Each row comes from the steps of one path. Every step used is in the known rows, and no mark comes twice. Write the path behind each row, first mark first.
Known rows:
toraz kame pelel puda dusa: -93, -126, -183, 174, -241, -198, 18, 285, 183, 233, 318, 591, -131, 59, 113, -122, -1, -199, 69, 425, 43, 4, 9, -158, -210, -87, -72, 80
dusa puda kame: -85, -1, 74, -64, -277, -258, 27, 195, -92, 463, -59, 270, 120, 194, -48, 104, 28, 121, 133, 331, 103, -1, 103, -141, -209, -82, -58, -39
pelel kame dusa: -60, -134, -409, 94, -377, -263, 30, 212, 286, -26, 286, 311, -143, 111, -29, 150, -92, -86, -19, 420, 27, 129, 108, -23, -188, -133, -49, -38
popo pelel puda toraz: 20, 55, 58, 28, -261, -296, 50, 63, -5, 333, 319, 521, -113, 162, 75, 104, -33, -125, 101, 423, 6, 43, 62, -55, -301, -122, -120, 33
kame dusa toraz puda: -75, -93, -173, 152, -318, -208, 40, 204, 364, 441, 189, 255, 154, 158, 28, 128, 171, 3, 70, 548, 117, 271, 242, -37, -179, 34, -3, -17
pelel kame toraz popo dusa: -167, -11, -116, 232, -242, -100, 48, 63, 362, 18, 339, 427, -230, 313, 62, 66, 107, 55, 100, 558, 20, 113, 69, 22, -154, -180, 53, 2
dusa toraz: -42, 63, -106, 80, -285, -203, 41, 151, 128, 304, -30, 328, 169, 165, -144, -10, 18, -7, 38, 328, 89, 166, 12, -58, -195, 0, -50, -71
toraz pelel kame: -107, -70, -289, 65, -388, -274, -14, 288, 298, 245, 270, 310, -68, 207, 61, -78, -75, -18, -12, 379, 8, -9, -39, 10, -336, -42, -104, -57
popo pelel puda: -82, 96, -36, 10, -224, -311, 19, 166, -81, 426, 255, 402, -225, 117, 25, 46, -85, -154, -20, 413, -27, -7, 29, -193, -383, -103, -103, -21
kame dusa pelel toraz puda: -143, -35, -187, -178, -271, -263, 47, 118, 455, 473, 223, 355, -164, 180, -23, 147, 89, 64, -40, 377, 132, 220, 184, -126, -121, 40, -18, -29
kame dusa: -55, -82, -323, 84, -352, -274, 43, 212, 180, 51, 122, 179, -81, 127, -8, 95, -37, -124, -43, 336, 80, 136, 122, -44, -136, -50, -68, -64
dusa toraz pelel: -131, 14, -135, 59, -329, -255, 22, 206, 292, 440, 29, 254, 177, 238, 8, -104, 68, 17, 21, 372, 74, 165, 16, 28, -243, 82, -108, -78
kame pelel puda dusa: -40, -67, -196, 79, -253, -265, 23, 198, 117, 249, 322, 537, -155, -89, 58, 25, -42, -182, 104, 335, 55, 70, 40, -91, -252, -88, -109, 49
kame pelel toraz puda: 20, -87, -223, -58, -227, -155, 22, 127, 359, 509, 221, 406, -195, -2, -77, -36, 76, -8, -89, 317, 68, 187, 79, -58, -209, -34, -19, 8
toraz kame pelel: -46, -215, -220, 111, -285, -139, 20, 263, 137, 278, 85, 361, -140, 178, -75, -174, 4, -151, -118, 336, 39, 33, -5, -68, -224, -31, -67, -19
toraz kame: -58, -18, -147, 150, -265, -173, 13, 263, 87, 184, 23, 319, -11, 292, -13, -181, -37, -88, -34, 302, 61, -36, -70, -136, -224, -42, -16, -44
pelel puda toraz dusa kame: -52, -73, 186, -74, -347, -262, 74, 114, 245, 270, 226, 670, 69, 251, 52, 77, 35, 84, 73, 540, 128, 189, 54, -70, -188, -48, 36, 10
dusa toraz puda: -37, 15, -13, 122, -264, -182, 20, 204, 226, 521, 93, 323, 205, 193, -25, -3, 134, 63, 95, 442, 100, 144, 112, -81, -291, 51, 5, -24
dusa kame toraz popo pelel: -148, 15, 143, 183, -202, -76, 19, 108, 123, 233, 115, 347, -193, 184, 85, 13, 176, -36, -27, 540, 38, 139, -26, -36, -233, -9, 14, -61
dusa puda kame pelel toraz: -80, -83, -111, -199, -225, -195, 49, 40, 154, 592, 15, 430, -114, 24, -151, 125, 46, 147, 20, 332, 82, 170, 104, -84, -90, -128, -62, -4
toraz puda dusa: 21, 44, -71, 158, -268, -205, -19, 274, 174, 132, 191, 274, 114, 147, 173, 15, 98, -47, 208, 296, 97, -8, 79, -129, -258, 11, -15, 28
popo pelel toraz: -24, 170, -199, -82, -231, -196, 25, 21, 142, 234, 106, 318, -219, 132, -46, 35, -8, -80, -13, 260, -34, 114, 5, -145, -185, -82, -72, -57
toraz popo pelel puda dusa: -118, 217, -89, 224, -157, -217, 6, 217, -23, 206, 326, 442, -93, 127, 346, -4, 80, -96, 208, 443, -10, -1, 65, -167, -268, -104, -30, 72
popo pelel puda kame toraz: -91, -5, 109, 8, -163, -271, 45, 74, 154, 453, 272, 461, -324, 188, 60, 138, -51, -82, -50, 511, 12, 45, 83, -107, -273, -260, -143, 17
kame dusa pelel: -140, -85, -200, -135, -342, -314, 55, 201, 150, 241, 58, 236, -96, 203, -86, 144, -25, -97, -87, 303, 117, 123, 132, -69, -153, 46, -111, -79
toraz pelel puda dusa kame: -232, 44, 16, 154, -402, -274, -12, 236, 229, 209, 332, 478, 65, 59, 149, -58, 18, -22, 83, 425, 55, 39, -70, -91, -251, 54, -70, -31
dusa puda: -68, 47, -23, -38, -235, -254, 27, 228, -84, 453, -59, 296, 45, 109, -86, 72, 17, 22, 131, 299, 109, 24, 80, -158, -288, 42, -25, -71

Write each row's path:
-66, -183, -45, 38, -380, -149, 16, 135, 38, 253, 79, 360, -71, 7, -229, 10, 7, -94, -150, 354, 55, 140, -53, -22, -239, 47, -51, -83 : dusa kame pelel
-162, 71, -114, -169, -211, -194, 43, 129, 254, 381, -5, 472, -136, 309, -140, -126, -25, 39, -98, 267, 94, 53, -78, -190, -96, 2, -26, -56 : dusa pelel toraz kame
-126, -29, -123, -83, -151, -138, 48, 69, 153, 617, 41, 435, -89, 54, 11, 27, 161, 235, 46, 402, 99, 165, 106, -76, -60, -140, 19, 32 : dusa puda kame pelel toraz popo
-133, -132, 8, -193, -137, -186, 29, 240, 353, 488, 129, 520, -308, 291, 144, 246, 102, -17, 195, 641, 26, 193, 234, -143, -307, -77, -14, -1 : popo pelel kame toraz dusa puda
25, -233, -52, 43, -315, -192, -2, 206, 149, 512, 190, 252, -35, 161, -3, 35, 68, 5, -69, 403, 77, 46, 131, -44, -258, -101, -82, 34 : toraz puda kame pelel
-81, -32, 56, 36, -197, -306, 56, 113, 228, 373, 235, 493, -229, 143, -11, 78, -96, 9, -39, 429, 99, 61, 21, -78, -223, -254, -92, 5 : pelel puda kame toraz
-98, 170, -149, 260, -224, -135, 23, 187, 185, 77, 36, 375, 270, 152, 177, -77, 194, 70, 271, 371, 110, 157, 45, -60, -83, 5, 22, 18 : puda dusa toraz popo
-66, 22, 36, -57, -278, -246, -7, 257, 152, 335, 126, 338, 97, 257, 106, 63, 96, -25, 162, 284, 134, -28, 97, -187, -270, 114, -65, 13 : toraz puda dusa pelel
-157, 27, -122, 63, -290, -366, 7, 278, 148, 484, 281, 363, -136, 134, 99, -122, -80, -54, -47, 394, 45, -4, -1, -64, -367, -21, -112, -44 : toraz pelel puda
-147, 86, -2, 95, -346, -154, 63, 18, 167, 172, 89, 303, 199, 343, -165, 97, 100, 23, 85, 426, 41, 193, 97, -50, -115, -8, -24, -62 : popo dusa toraz
-246, 186, 19, 134, -318, -58, 54, -88, 246, 64, 204, 393, 15, 250, -62, -3, 185, 204, 21, 447, 33, 184, -38, -79, -19, -26, 140, -70 : pelel toraz popo dusa kame
-57, 31, -118, 175, -132, -169, 43, 180, 230, 191, 55, 315, -167, 141, 94, -104, 74, -10, 8, 354, 120, 96, 0, 18, -196, -75, 8, -37 : kame toraz popo
-161, 218, -176, 104, -234, -110, 62, -43, 253, 85, 198, 329, -81, 293, 37, -32, 141, 147, 53, 357, 31, 138, 46, -87, -11, -100, 80, -31 : pelel toraz popo dusa
-170, -43, 172, -184, -190, -349, 67, 105, 198, 591, 168, 557, -256, 234, -112, 116, -95, 27, -79, 433, 138, 46, 23, -99, -229, -169, -140, -2 : dusa pelel puda kame toraz
-94, -49, 135, -65, -272, -285, 73, 177, 125, 450, 229, 681, 0, 339, -25, -68, -41, -23, 26, 423, 130, -21, -22, -144, -222, -45, -71, 42 : dusa pelel puda toraz kame
-108, -119, -34, 20, -301, -264, 25, 162, 401, 312, 91, 207, -118, 283, 120, -39, 14, 12, -73, 356, 98, 54, 39, 66, -182, -112, -153, -37 : puda kame toraz pelel
-148, -39, -52, 13, -278, -331, 97, 127, 193, 348, 324, 541, -83, 194, 151, 116, 69, 39, 73, 508, 156, 150, 163, 9, -111, -62, -44, 49 : kame dusa pelel puda toraz popo
-74, 109, -125, 156, -206, -182, 3, 184, -74, 244, 89, 206, -94, 227, 146, -80, 91, -81, 29, 376, -15, 21, 22, -95, -292, -52, -22, -34 : toraz popo pelel
-18, -191, 112, 32, -380, -221, 58, 47, 102, 337, 337, 679, -45, -45, -151, 86, -8, -44, -31, 473, 80, 156, -18, 27, -222, -60, -64, 17 : dusa kame pelel puda toraz
-53, -66, -99, 132, -285, -218, 75, 166, 127, 260, 103, 349, 122, 123, 193, 152, 200, 98, 261, 490, 157, 178, 239, 38, -67, -19, 34, 26 : kame dusa puda toraz popo
-136, -106, -142, -305, -292, -282, 33, 273, 302, 309, 79, 476, -124, 433, -2, 96, -63, 30, 8, 407, 89, 86, 81, -155, -269, -9, -48, -36 : toraz dusa pelel kame
-73, 38, -8, 41, -281, -340, 34, 144, 12, 387, 222, 410, -45, 176, -23, 28, -123, 41, -37, 368, 71, -27, 12, -123, -252, -216, -80, -2 : pelel puda kame
-90, -116, -206, -338, -156, -181, 61, 160, 356, 606, -14, 483, -207, 90, -16, 79, 113, 87, 72, 400, 112, 298, 193, -134, -133, 7, 19, -16 : kame pelel toraz dusa puda
-8, -122, -179, 64, -420, -273, 18, 169, 376, 93, 307, 402, 43, 225, 111, -16, -21, 14, 101, 387, 34, 34, 5, 116, -252, -86, -123, 2 : puda toraz pelel kame
-105, 77, -119, -287, -149, -226, 59, 164, 308, 489, -91, 435, -65, 212, 32, 75, 88, 160, 149, 366, 126, 229, 166, -199, -151, 9, 62, -45 : pelel toraz dusa puda
-144, 124, 18, 139, -198, -250, 16, 139, -76, 476, 259, 382, -150, 244, 213, -14, 40, 57, 1, 518, -20, -34, 57, -141, -278, -235, -48, 41 : toraz popo pelel puda kame
-48, -58, 62, -25, -349, -288, 38, 214, 139, 481, 56, 323, 150, 192, 108, 24, 113, 59, 204, 364, 132, 64, 112, 45, -254, 92, -93, -22 : dusa puda toraz pelel
-31, -94, -89, -91, -169, -227, 57, 211, 437, 170, 10, 350, -204, 291, 78, 10, 21, -59, 23, 372, 135, 191, 119, -54, -197, -68, -16, -44 : kame toraz dusa
